What can hang from each mark
J728: J252 J282
J397: J866
J282: J728 J866
J445: J542
J644: J542
J437: J644 J997
J866: J282 J397
J542: J445
J252: J728 J997
J997: J252 J437

Every row comes from one small tree of marks. Brackets hold a mark, then the marks that hang from it, in the order of their numbers. Every link used is in the known rows. Which tree was each row made from?
In the rows, 100 means zero.
Known rows
(J445 J542): [87 120 95 97 116 142 179 75 108 112 79 131 126 148 89 99 84 123 88 100 122 92 45 73 95]
(J866 (J282 (J728 J252)) J397): [111 117 143 51 85 87 156 115 98 74 75 71 152 116 103 96 72 115 135 90 98 88 95 117 70]
(J728 (J252 J997) J282): [79 120 118 139 85 100 86 64 94 74 74 77 68 103 67 78 106 100 95 66 99 101 114 113 86]
(J282 (J728 J252) (J866 J397)): [99 111 121 86 122 71 138 109 103 79 70 48 120 128 129 123 48 117 147 107 100 91 109 107 74]
(J397 (J866 (J282 J728))): [92 92 97 63 110 95 165 95 105 104 68 83 120 127 117 127 69 111 115 99 108 57 77 97 54]
(J728 (J252 (J997 (J437 J644))) (J282 J866)): [62 96 104 133 89 68 21 69 112 102 98 99 64 96 63 95 122 130 116 80 89 104 147 121 121]
(J997 J437): [99 107 87 112 117 141 91 86 112 136 113 131 104 127 85 84 96 112 80 116 120 94 74 81 98]
(J282 J728 (J866 J397)): [92 118 95 77 131 80 126 130 107 95 81 63 125 122 144 124 32 115 136 134 123 89 94 117 77]
(J997 (J252 (J728 J282)) (J437 J644)): [113 70 85 97 80 108 62 131 121 100 96 144 102 68 73 99 136 106 94 97 74 115 117 69 118]
(J437 (J644 J542)): [132 111 104 101 96 147 119 60 93 106 103 121 140 126 87 125 90 66 93 101 116 85 67 90 108]
(J437 (J644 (J542 J445)) (J997 (J252 (J728 J282)))): [99 62 95 91 55 90 109 119 75 65 111 113 112 41 104 120 157 28 56 74 63 107 121 95 115]
(J282 J728): [95 99 99 96 108 121 138 100 110 96 64 92 121 128 115 122 74 102 105 112 132 73 76 84 82]
(J997 (J252 J728)): [134 96 89 101 114 131 157 127 93 95 71 109 93 106 118 104 108 87 90 91 102 106 78 54 87]
(J728 J252 J282): [83 124 112 124 96 123 104 59 112 72 72 89 106 117 57 92 87 88 92 73 94 94 97 102 73]
(J437 J644 J997): [121 102 74 108 88 101 123 88 122 118 95 139 109 85 82 107 96 59 101 110 147 96 76 101 81]
(J252 J728): [112 114 81 102 128 131 135 91 100 102 92 97 81 115 124 109 95 88 77 109 118 93 71 77 96]
(J997 (J252 J728) (J437 J644)): [140 64 84 93 99 118 98 122 112 121 94 149 99 86 98 109 135 102 99 103 93 113 98 50 121]
(J282 (J866 J397)): [94 147 86 91 135 97 120 110 100 111 106 81 115 131 121 107 36 104 116 122 127 101 83 122 73]
(J437 (J644 J542) (J997 J252)): [160 75 99 102 72 112 136 110 99 105 99 139 145 79 81 99 112 41 103 95 97 110 78 78 91]
(J644 J542): [126 119 104 108 110 154 132 71 87 104 112 100 127 135 98 102 82 70 74 104 107 89 57 84 95]
(J728 (J252 (J997 J437)) J282): [75 97 118 140 86 99 49 68 106 98 107 97 61 94 57 57 125 127 86 77 83 111 124 105 110]
(J997 (J437 J644)): [109 96 87 104 98 131 79 78 123 138 108 147 117 115 73 104 104 108 98 111 128 89 85 88 110]

Which tree is each row?
[65 127 68 111 131 97 87 100 112 82 92 73 71 107 118 119 87 100 78 109 90 92 101 104 100] => (J252 (J728 (J282 J866)))
[101 88 96 99 71 107 127 65 77 103 122 119 125 89 102 127 121 31 62 87 118 83 91 113 102] => (J437 (J644 (J542 J445)) J997)
[63 115 114 116 105 57 33 103 102 97 129 74 68 93 84 59 88 141 119 96 76 125 140 139 106] => (J728 (J252 (J997 J437)) (J282 (J866 J397)))
[102 76 90 107 100 116 77 135 116 97 106 125 90 77 89 74 131 112 74 100 65 114 106 64 109] => (J997 (J252 (J728 J282)) J437)
[88 109 126 95 114 52 118 111 84 79 72 39 82 110 137 106 68 130 152 98 108 103 124 123 88] => (J282 (J728 (J252 J997)) (J866 J397))
[107 75 100 108 80 104 20 88 96 100 150 111 68 66 94 90 157 100 75 107 67 111 122 105 163] => (J252 (J728 J282) (J997 (J437 (J644 J542))))
[72 111 84 99 123 56 25 139 99 104 148 73 43 69 127 69 103 141 99 128 78 129 132 136 127] => (J252 (J728 (J282 (J866 J397))) (J997 J437))
[89 84 127 97 115 50 79 118 97 103 105 58 73 106 130 88 90 155 144 112 93 110 135 116 111] => (J282 (J728 (J252 (J997 J437))) (J866 J397))
[99 122 117 43 92 92 145 137 97 92 90 87 159 113 114 94 57 119 127 120 118 86 83 127 66] => (J866 (J282 J728) J397)
[73 133 87 99 124 57 65 133 88 80 117 51 49 75 138 93 82 112 105 119 93 123 122 144 102] => (J252 (J728 (J282 (J866 J397))) J997)
[77 116 86 120 106 99 79 102 91 79 98 78 47 78 108 89 115 100 75 99 104 105 103 108 107] => (J252 (J728 J282) J997)
[123 83 110 113 87 126 58 72 89 133 138 127 95 101 88 86 132 101 89 106 105 102 96 98 140] => (J252 (J997 (J437 (J644 J542))))
[99 116 87 84 121 75 105 163 101 74 91 79 100 78 124 103 72 102 111 108 69 127 112 106 82] => (J997 (J252 (J728 (J282 (J866 J397)))))
[89 58 126 84 99 63 118 83 98 111 91 80 69 107 103 87 122 148 121 80 77 75 118 96 85] => (J397 (J866 (J282 (J728 (J252 (J997 J437))))))
[91 70 109 99 82 111 67 71 57 117 143 105 64 86 132 116 172 91 54 91 89 95 122 99 163] => (J252 J728 (J997 (J437 (J644 (J542 J445)))))
[141 92 86 103 84 117 116 79 105 113 123 129 129 90 89 107 103 41 92 110 117 98 70 96 99] => (J437 (J644 J542) J997)
[75 112 115 110 91 51 18 97 109 99 119 93 79 81 76 83 95 133 139 94 82 122 148 147 115] => (J728 (J252 (J997 (J437 J644))) (J282 (J866 J397)))
[117 70 103 96 60 104 144 101 69 98 103 129 139 77 96 118 130 33 75 71 100 94 99 91 95] => (J437 (J644 (J542 J445)) (J997 J252))
[125 79 95 104 90 127 98 110 115 131 83 156 130 105 68 99 109 111 109 94 113 106 93 65 101] => (J997 J252 (J437 J644))
